Known rows, with every way that one mark hangs from another:
M(V(D R(L) W)): [ -2.8  16.3  -6.1  54.3   6.2 -18.5  14.9  11.4   5.9   1.6  -4.0 -16.6
  -6.8 -18.6  14.4   3.1 -23.1  19.5  24.2  -4.6 -14.4   0.5]
D(V(M R(L) W)): [ -5.3  -2.3 -17.8  48.1  42.7  -1.3   5.7   2.7  14.6  -0.4  -0.4  -9.0
   5.5 -11.6   2.2   4.2   6.8  13.4  13.4  -0.2 -19.1 -18.9]
L(R): [ -3.5 -23.9 -13.2   3.9 -14.7   9.0  15.9 -10.5  -4.2  11.9 -15.6  -7.7
  -8.5 -13.2   0.4  -3.2   9.2  -5.8  -5.8   9.0 -11.4  22.7]
L(R(V(W))): [-10.0   2.9  -7.9  14.6  39.7  -3.4  20.0  -6.2   6.7   8.1 -16.0 -14.2
   3.5 -20.2   1.2   2.5   3.7   9.4  10.7   6.9   4.8  12.9]
L(R(V)): [ -5.8  -6.9  -8.6  -7.3  12.7  -0.9  17.1 -12.9   2.1   8.9  -9.5 -10.9
  -3.0 -15.5  -4.6  -0.8   8.8  -0.4  -1.5   7.7   2.6  12.9]
U(D): [ -7.0 -25.5 -13.2  22.5 -60.6   2.2  14.8 -11.3   1.7   4.4  -9.8 -10.9
  -5.6 -17.8   4.6  -9.8   5.5  -5.2  -5.2   5.8 -17.2   7.0]
V(R): [  1.0 -28.5 -13.4  19.0 -20.4  10.4  13.7  -0.7  -3.6   3.7  -9.5  -9.2
  -6.6 -22.1  -2.9  -3.1  -7.2  -5.6  -8.3   4.7 -12.9   8.0]
W(V): [ -8.3  -5.8 -20.5   9.0 -18.8   8.2  18.6 -10.7  -1.8   7.2  -2.9  -7.6
 -16.8 -16.9   1.1  -5.8   9.0  -9.3 -25.8   3.8  -7.8   9.7]
R(L V): [-10.2  -3.0 -18.6   9.5 -44.8  -9.2  12.3  -1.5  15.7   6.0  -0.5  -4.7
 -17.7  -7.9   1.0   0.5   9.2  -7.0   7.5  -0.3  -6.3   4.4]
F(D(V(R W))): [ -3.8 -10.9 -14.7  44.4  51.4  -4.6  13.8  -6.3   6.6  -1.9  -9.7 -21.4
  -1.8 -30.6   9.6   2.4   2.8   4.3  11.4  -2.0 -10.5   0.7]
W(V(D M)): [ -2.4  10.9 -19.9  26.5 -21.1   3.4  12.5  -4.8  -8.4   3.3   3.3 -10.5
   6.6 -10.4   0.2  -9.0   6.1   2.6 -20.0  -0.6 -13.5  -1.5]
R(L V(D W)): [-13.2  18.1 -13.1  40.1 -27.1 -23.5  15.0   6.1  14.3   3.1  -5.0 -13.6
  -1.3 -13.9  11.5   0.3  -3.7  12.6  25.6  -4.0  -4.1   7.8]
L(R(V(D M W))): [ -3.4  17.8  -6.5  32.5  41.5  -6.7  14.0  -1.2  -0.8   3.1  -9.6 -16.1
  28.2 -12.7   1.9  -0.8   0.1  21.7  18.7   1.8   1.9  -0.5]
R(L V(D M W)): [ -8.1  21.9 -14.2  51.3  -9.2 -16.6   9.6   9.6  13.0   0.1  -0.3 -10.5
  12.1  -6.8   6.0  -0.3   1.1  12.8  29.9  -5.9 -10.3  -9.4]
V(D M R W): [  4.2   0.6 -10.0  61.0  17.5   2.6  10.5  10.5  -7.3  -1.1  -7.9 -14.3
  23.0 -19.6   1.4  -3.0 -16.1  14.2  11.6  -1.6 -14.1  -7.0]
R(V): [ -5.0  -5.1 -16.1   5.0 -26.4   4.8  16.9  -6.0   5.2   4.8  -3.8  -7.8
  -5.6 -18.7  -3.4  -4.2   1.4 -12.8  -2.1   3.7   6.4   3.4]
R(V(M W)): [ -4.2   9.3 -14.2  40.7  25.2   7.9  14.3   5.4   9.1   1.7  -3.4  -8.9
  15.5 -15.3  -2.6  -0.5   0.7  -0.3  15.2   1.6   0.9 -16.9]
U(D(V(R))): [ -7.1 -23.7 -11.7  15.2  -1.2  -3.0  13.0 -20.6   1.7   0.2  -4.7 -19.0
  -0.6 -27.3  -1.2  -8.4   0.3   9.4  -3.4   7.6 -13.5  -4.8]
D(V): [ -8.0 -16.8 -20.8   7.8 -16.9  11.6  14.2 -12.8   7.0   5.0  -3.8  -8.0
 -11.3 -19.5   3.4  -5.8   8.9 -14.5  -4.6   6.6  -1.9   3.9]

Rows:
[ -1.7 -15.2 -20.1  24.9   3.9   1.1   3.5  -4.4  10.6   2.5   5.3  -6.0
  -2.0  -7.3  -4.2   0.3  12.0   3.5   1.6   2.2 -20.9 -16.9]	D(V(M R(L)))
[ -3.9  19.6 -11.8  48.9  10.6  -3.8  14.2   6.3   3.6  -0.2  -2.6 -14.5
  24.1 -15.5   1.2  -3.9  -8.0  10.9  22.5  -2.9   3.8 -12.4]	R(V(D M W))
[-10.0  16.4 -10.1  38.0  -7.6  -8.8  18.9   2.0   4.4   1.0  -8.0 -16.5
   9.9 -23.2   7.2  -3.9 -11.8   7.3  19.8  -1.5   8.5   7.6]	R(V(D W))
[  0.5   0.3 -12.8  69.3  -6.1 -11.4   6.6  12.7   3.3  -0.3  -5.7 -11.7
  11.3 -10.2   6.4   1.1  -6.5  21.0  18.9  -4.8 -25.2  -4.2]	V(D M R(L) W)
[  3.4 -11.8 -10.1  56.2  31.6  13.9  11.1   9.3  -1.6   0.6  -9.3  -9.0
  15.1 -18.3  -2.7   0.5  -7.6   4.9   5.2   3.0 -13.8  -9.3]	V(M R W)
[-15.8  -8.7 -14.0  33.5  -0.5  -1.1  17.0 -16.0  12.6   1.2  -9.8 -17.7
   2.0 -26.9   9.7  -7.0   5.8   7.9  11.6   6.0  -5.1  -2.3]	U(D(V(W)))
[ -5.3  -8.9 -10.8  46.4  45.2  -1.5  10.7  -9.2   4.9  -3.7  -4.7 -18.8
  22.3 -23.0  -2.1  -4.4   1.4  21.3  11.3   4.9 -14.5 -22.2]	U(D(V(M R W)))
[ -5.2  -4.1 -10.7  55.0 -21.5 -16.6  11.8   9.2   5.3   2.7  -9.3 -14.6
  -2.0 -17.0  12.5   1.3 -11.6  15.5  14.2  -4.5 -25.3  12.0]	V(D R(L) W)
[ -1.6  -5.3 -15.0  44.5  63.6  12.2   9.9   0.2   6.0  -0.5  -4.1 -13.1
  16.1 -20.7  -2.7  -0.3  -2.2  10.1   6.0   4.2  -5.9 -20.5]	D(V(M R W))
[ -3.2  13.4 -17.4  28.0 -41.8 -14.6   7.1   0.8   8.5   2.2   5.6  -6.9
   6.7  -3.5  -0.8  -2.4   6.1   5.0  13.7  -4.1 -11.2 -10.3]	R(L V(D M))
[  0.9  -6.0 -15.4  54.1  75.3   1.9   8.1  -2.8   4.0  -4.3  -3.2 -18.8
  11.3 -23.7   3.7   2.4   6.4   5.9  11.7  -3.0 -13.3 -17.6]	F(D(V(M R W)))
[ -1.7   8.4 -17.6  31.5 -16.0 -15.2   7.4   0.4  -3.9   1.5   7.6 -10.8
   1.2  -6.3   0.1  -1.9   3.6  14.5 -16.6  -3.9 -27.7  -7.4]	W(V(D M R(L)))
[ -4.9   8.3  -7.7  25.1  61.5   2.3  14.0  -3.3   5.1   5.8 -10.6 -10.8
  17.6 -12.1  -4.5   2.0   7.6  12.3  12.1   6.1   0.6  -4.5]	L(R(V(M W)))
[ -7.8  -7.2 -19.1  14.4 -14.1  -9.5  13.2  -3.5   1.5   6.5   0.9  -8.6
 -21.3 -12.2  -0.4   0.7   7.9   3.9 -22.8   1.0 -26.8   5.0]	W(V(R(L)))
[ -3.7  17.7  -7.6  47.6  -2.2  -0.3  20.7   3.7   1.4   1.9  -6.9 -15.5
  -3.1 -22.5  16.1  -4.0 -22.0   7.4  17.9  -1.4   4.0   4.9]	M(V(D W))
[ -9.4 -20.3 -15.1  15.0 -23.1 -15.9   8.8 -16.2  13.8   0.2  -1.6 -14.3
  -9.7 -17.8   2.8  -3.9  11.0  11.5   3.4   4.5 -25.2  -4.0]	U(D(V(R(L))))
[ -7.3   4.0 -16.1  22.7 -31.2 -20.1  12.9  -2.7  -2.9   4.7   2.2 -14.7
 -13.2 -13.5   6.0  -2.4   0.9  12.8 -16.2  -3.4 -26.1   8.2]	W(V(D R(L)))
[  3.4   3.5 -14.7  27.0  11.9  -1.8  11.4  -3.2 -12.8   1.2   4.2 -14.6
  10.9 -15.3  -4.3  -6.6  -3.5  12.7 -21.6  -1.3 -16.8  -8.7]	W(V(D M R))
[ -3.7   0.7 -21.1  21.9 -28.0  -4.5   6.7   1.0  12.8   3.7   4.8  -1.9
  -2.2  -1.6  -4.2   0.1  14.1  -6.0   9.4  -0.7 -10.5 -13.4]	R(L V(M))
[ -3.6 -18.9 -20.2  22.7  -1.4 -15.5   6.6 -11.2  10.8   1.4   1.3 -14.9
 -19.3 -17.6   8.3   2.7  16.6  -2.4   3.2  -4.1 -25.0   3.2]	F(D(V(R(L))))
[  1.8  -1.6  -5.6  44.8  43.0   6.2  20.0   7.2   0.2   2.5  -8.1 -14.8
  -4.6 -26.5   4.9   1.7 -23.8   7.7  12.4   2.5  -1.5  -3.1]	M(V(R W))
[  1.7  -7.7 -11.2  25.3 -15.3  -4.8  13.1   2.5   6.6   4.4   0.8  -8.1
 -21.8 -12.6   3.1   1.8 -10.8   1.7   2.2   0.6 -14.8  -2.6]	M(V(R(L)))
[ -8.4  11.7 -17.3  45.3   1.4  -6.1   9.9   8.8  17.9   1.8  -1.3  -5.1
   2.9  -5.5   0.8   3.4   8.2   4.4  18.1  -2.4  -8.8 -15.1]	R(L V(M W))
[ -5.3 -14.4 -16.5  29.4  -8.7 -11.3   3.1 -13.2   9.3  -1.5   4.6 -12.4
   4.4  -9.9  -4.6  -4.0  14.3  16.0   2.1   1.9 -27.6 -23.9]	U(D(V(M R(L))))
[ -8.3   7.4 -15.1  14.9 -59.4 -20.0  12.3  -3.2   9.8   5.0   2.0 -10.7
  -8.9 -10.9   5.5  -2.9   1.4   2.4  10.3  -3.1  -8.5   7.4]	R(L V(D))
[ -1.8  -3.9  -6.7  50.4   1.2  -3.3  16.3   7.1  -5.9   1.0 -13.6 -17.8
   9.0 -27.0   8.1  -3.1 -19.7  14.3   9.1  -0.3 -10.8  11.1]	V(D R W)
